Every row comes from one small tree of marks. The marks that hang from a mark follow it in brackets, in alphabetical order. Every link used is in the known rows. Which tree was each row made from?
Known rows:
fubad{dapez{kiso}}: [-33  16  -2  -8   5  12  13  19 -16  11   8  -4  -8   8   8  10   7  -8
  18 -10   7 -22 -24  16]
panon{negik{dapez{fubad godip kiso}} sisi{putib}}: [ -4   4   6   0  25  -2 -23  -9  15 -17  36 -22 -24  -8  16   4   4 -15
 -16 -12  -1   9 -18  12]
kiso{dapez{fubad godip{kalo{sisi{putib}}}}}: [  3   9  -7 -10  27 -17  13   2  -4  -9   7 -20 -10   1  -4  12  14   3
   9  -4 -10   9  12  -2]
sisi{kalo panon{negik{dapez}} putib}: [ -7  -4 -11   8  -9 -28   7 -21   0 -28 -10 -11 -30  15  -7  -9   5  10
 -30 -20 -21  11   9   1]
kiso{dapez}: [-20  13  -5  -2  13 -11  39  21  -5  24  -6  -2   1   7 -12   5  16   0
  26 -13  -6 -24   3  18]
kalo{sisi{panon}}: [-19  -6   6  -6  -9 -17  25   0  -9 -23 -12 -14  -9  15 -16  14   6  -9
  -1  -6 -14 -17  22   0]
dapez{fubad godip{kalo{sisi}} kiso}: [  0  12  17 -12  22  -3   3   7  -2 -19  20 -13   7  -5  10  20  10 -11
  26  -2   0  -5  -3  -7]
kiso{dapez{fubad godip}}: [ -8  20  -1   1  38   2  21  19   1   9  18 -15  -2   5   0  15  12  -5
  21 -13   2 -17  -1   9]
godip{dapez{fubad kiso} kalo{sisi}}: [  5  12   4 -19  14  -3  11  10   2  15   2  -8   5 -11   6   8  17 -12
  30   2  11   1  -3   4]
godip{kalo{sisi{panon}}}: [ -5  -5   2 -13 -16 -26  25  -5 -15 -13 -26  -8  -9   7 -13   9  11  -1
  12  -3 -17 -12  27  -5]
negik{dapez{kiso} panon{sisi{kalo}}}: [  6  -9   4  12   7  -8  -2  -6  -7 -15  -6   2  -6   8  -3   1   4  -5
  -6 -14 -24   9  -4  11]
sisi{panon}: [-15   3  -1   0  -5  -9  29   2  -8  -4  -6 -14 -14  16  -8   6   5   1
   3 -16  -7 -19  12   6]
negik{dapez}: [ -8  16  -5   1   0  -6  24  -2   5  22  -1  -9  -4  17  -2  -3  13  -1
   9 -11 -21 -22  -7  10]
fubad{dapez{godip kiso}}: [-34  22  -2  -3  19  10   4  18  -8  -4  24  -5 -11   7  13  16   7  -4
  23 -15   8 -21 -32   4]
putib{sisi{kalo panon{negik{dapez{kiso}}}}}: [ -6   4  -1   1   6 -23  -2   0  -5  -6  -3   1 -14   1  -7   4   6   5
 -17  -6 -18  -8 -13   9]
daru{sisi{panon{negik{dapez}} putib}}: [-18   8 -13   3 -10 -30   8 -25  14  18 -12 -17 -43  16   0   7   0   6
 -36 -10 -21  21  -1   5]
negik{dapez{fubad godip}}: [  3  24  -1   4  27   7   8  -4  11   5  22 -24  -6  15  12   8   9  -7
   4 -10 -14 -17 -10   2]
dapez{fubad godip{kalo{sisi{putib}}} kiso}: [  3   7   7 -10  22  -6  -2  -3  -1 -25  28 -21  -6  -3   9  17   6   1
   6  -8  -2  13  -4  -8]
godip{dapez{fubad kiso}}: [ -4  19   0  -5  25  12  15  15   8  24  22 -11   1  -3  12   5  12  -9
  22 -11  20  -8 -17  14]
putib{sisi{kalo}}: [-17   3  -1  -9   2 -20  27  11 -12   8  -7 -13   4   1  -9   4   9   8
   1  -6  -9 -31  -8   6]
panon{negik{dapez{godip}}}: [-18  19   2   1   5 -15   6  -7  16  11  12  -9 -14   6   6   0  15  -8
  10 -15 -15 -28  -9   2]
daru{sisi{kalo putib}}: [-25   3  -5  -2  -2 -28  28  -8   3   0  -9 -17 -13   7  -1  10   0  15
 -16 -15  -5  22  -9  -3]
daru{sisi{kalo panon putib}}: [-18  -2  -9   3  -3 -30  24 -13  -2 -18 -15 -17 -26  14  -7  13  -4  21
 -29 -17  -9  33   3  -6]
negik{dapez{fubad godip kiso}}: [  4  26   4   7  37  14  -1   3  11  -2  38 -13   0  10  16  14   5  -4
  12 -13  -9  -5 -25   6]

Which tree is each row?
[-20  24  -5 -10  13   2   3  14 -14   7  11   1 -13   0  15  11  12   2
  35 -11   6 -15 -26  -1] -> fubad{dapez{godip{kalo} kiso}}
[ 14  18  -4  -2  11 -13  -4 -17   3  -1   0 -18 -27   4  12   1   9  -5
   0  -8 -13  -8  11  -5] -> sisi{panon{negik{dapez{fubad godip{kalo}}}}}
[-27 -13   3  -6 -19 -28  12 -13  -4 -28  -6 -22 -27   8 -13   6   6  -8
 -23 -11 -11  -4  26   0] -> kalo{sisi{panon{negik} putib}}
[ -6  -1  -5  10   0 -20  -2 -15   0 -33   4  -3 -24   9  -2  -3   3  11
 -23 -24 -15  22  -5   4] -> sisi{kalo panon{negik{dapez{kiso}}} putib}
[ -2   3   5  -8 -12 -26   0 -10  -3  -7 -15   5 -15   1  -4   5  12  -8
   7  -1 -23   0  12   2] -> godip{kalo{sisi{panon{negik{dapez{kiso}}}}}}
[  6  21   9  -8  27   5   6   9  -2   1  25 -13   1  -5  18  13   8   0
  31 -12   6  -9 -12   0] -> dapez{fubad godip{kalo} kiso}
[  1  15  -8  14  13  -4   5 -14   6  14  11 -11 -18  27   3   5   9   2
   1 -16 -31 -16  -2  -2] -> negik{dapez{godip} panon}
[ 12   5  -1 -13  13  -6   8   4  -3  -4  -4  -6  -9  -5   0  12  13  -6
  17   0   8  10   9   0] -> godip{dapez{fubad kiso} kalo{sisi{panon}}}
[-10   3 -14   6 -10 -19   6 -20   3  -2  -2 -17 -37  17  -5  -8   6   4
 -26 -18 -21   0  10   8] -> sisi{panon{negik{dapez}} putib}
[-15 -17   1  -5  -4 -23  19  -3  -6 -31  -6 -18 -12  -1  -8  -4   6   2
 -10 -18  -2   3   4   7] -> panon{sisi{kalo putib}}
[  5  -8  -4  18  22 -12 -18 -18   1 -37  19  -8 -23  10   1   2   1   9
 -18 -22 -24  27 -14  -1] -> negik{dapez{godip kiso} panon{sisi{kalo putib}}}
[  2  10  -1   4   2  -2   4 -10   2   3  -3 -21 -21  12   3   0   5 -15
 -18  -8 -13 -14  14  11] -> sisi{panon{negik{dapez{fubad}}}}
[ -9   7  -6 -20  -7 -25  28   2   2  24 -21  -3  -3  -4  -8  -2  24  -5
  32   0  -1 -15   8  -2] -> godip{dapez kalo{sisi}}
[  2  15 -14  -8   2 -32  -3 -12   1  22  -8 -10 -30   0  -1   2  14   9
  -1  -2 -24 -25  -1  -4] -> putib{sisi{panon{negik{dapez{godip{kalo}}}}}}
[ -2  20  -9 -13   7 -11  22  12   4  38   1   7  -3  -9   5  -4  21   6
  45 -11  12  -7 -15   7] -> godip{dapez{kiso} kalo}
[  8 -16 -12  11  -2 -18   1 -22  -6 -17 -13 -16 -24  16  -8  -9   4   5
 -32 -16 -31  16   9   6] -> negik{dapez panon{sisi{kalo putib}}}
[ -5   8  14   2  22  -3 -17  -7   9 -35  23 -13 -14   5   6  21   4 -20
 -11  -5 -13   1   0  -2] -> kalo{sisi{panon{negik{dapez{fubad godip kiso}}}}}
[-18   3 -12  -9   7 -10  -9  -5 -18 -37   8  -9 -33   8   2  17   4   8
   0  -8  -7  17  -7 -10] -> fubad{dapez{godip{kalo{sisi{panon putib}}} kiso}}
[  7   7  -2  -7  27 -16  15   7 -10 -20  -8 -11 -10   4  -9  21  12  -4
  14  -1 -11   0  25  -4] -> kiso{dapez{fubad godip{kalo{sisi{panon}}}}}
[-25  14   1 -18   8  -5   1  11 -15 -11   6  -1  -7  -1   8  18  12  -7
  30  -1  -1 -14 -18  -6] -> fubad{dapez{godip{kalo{sisi}} kiso}}
[-10  -3  -5  -4   2 -22  23   6 -18 -11 -13 -13  -9   7 -15   8   5  13
 -12  -8 -12 -21   4   2] -> putib{sisi{kalo panon}}
[ -3   0  -8  -8  -3 -32  -6 -21  10   2   1 -15 -34  -8   4 -11  15  -2
   1 -11 -15  -2  -3   1] -> panon{negik{dapez{godip{kalo}}} sisi{putib}}
[ -5 -22  -3   5  -6 -19   9 -14 -13 -25 -11 -20 -21   8 -10  -3   1   2
 -25 -19 -13   8  17   5] -> negik{panon{sisi{kalo putib}}}
[  6  23  -5  -6  33  -7  22  14  -6  18   4 -11  -3  -2   3  10  16   1
  33  -8  -1 -14   3   5] -> kiso{dapez{fubad godip{kalo}}}
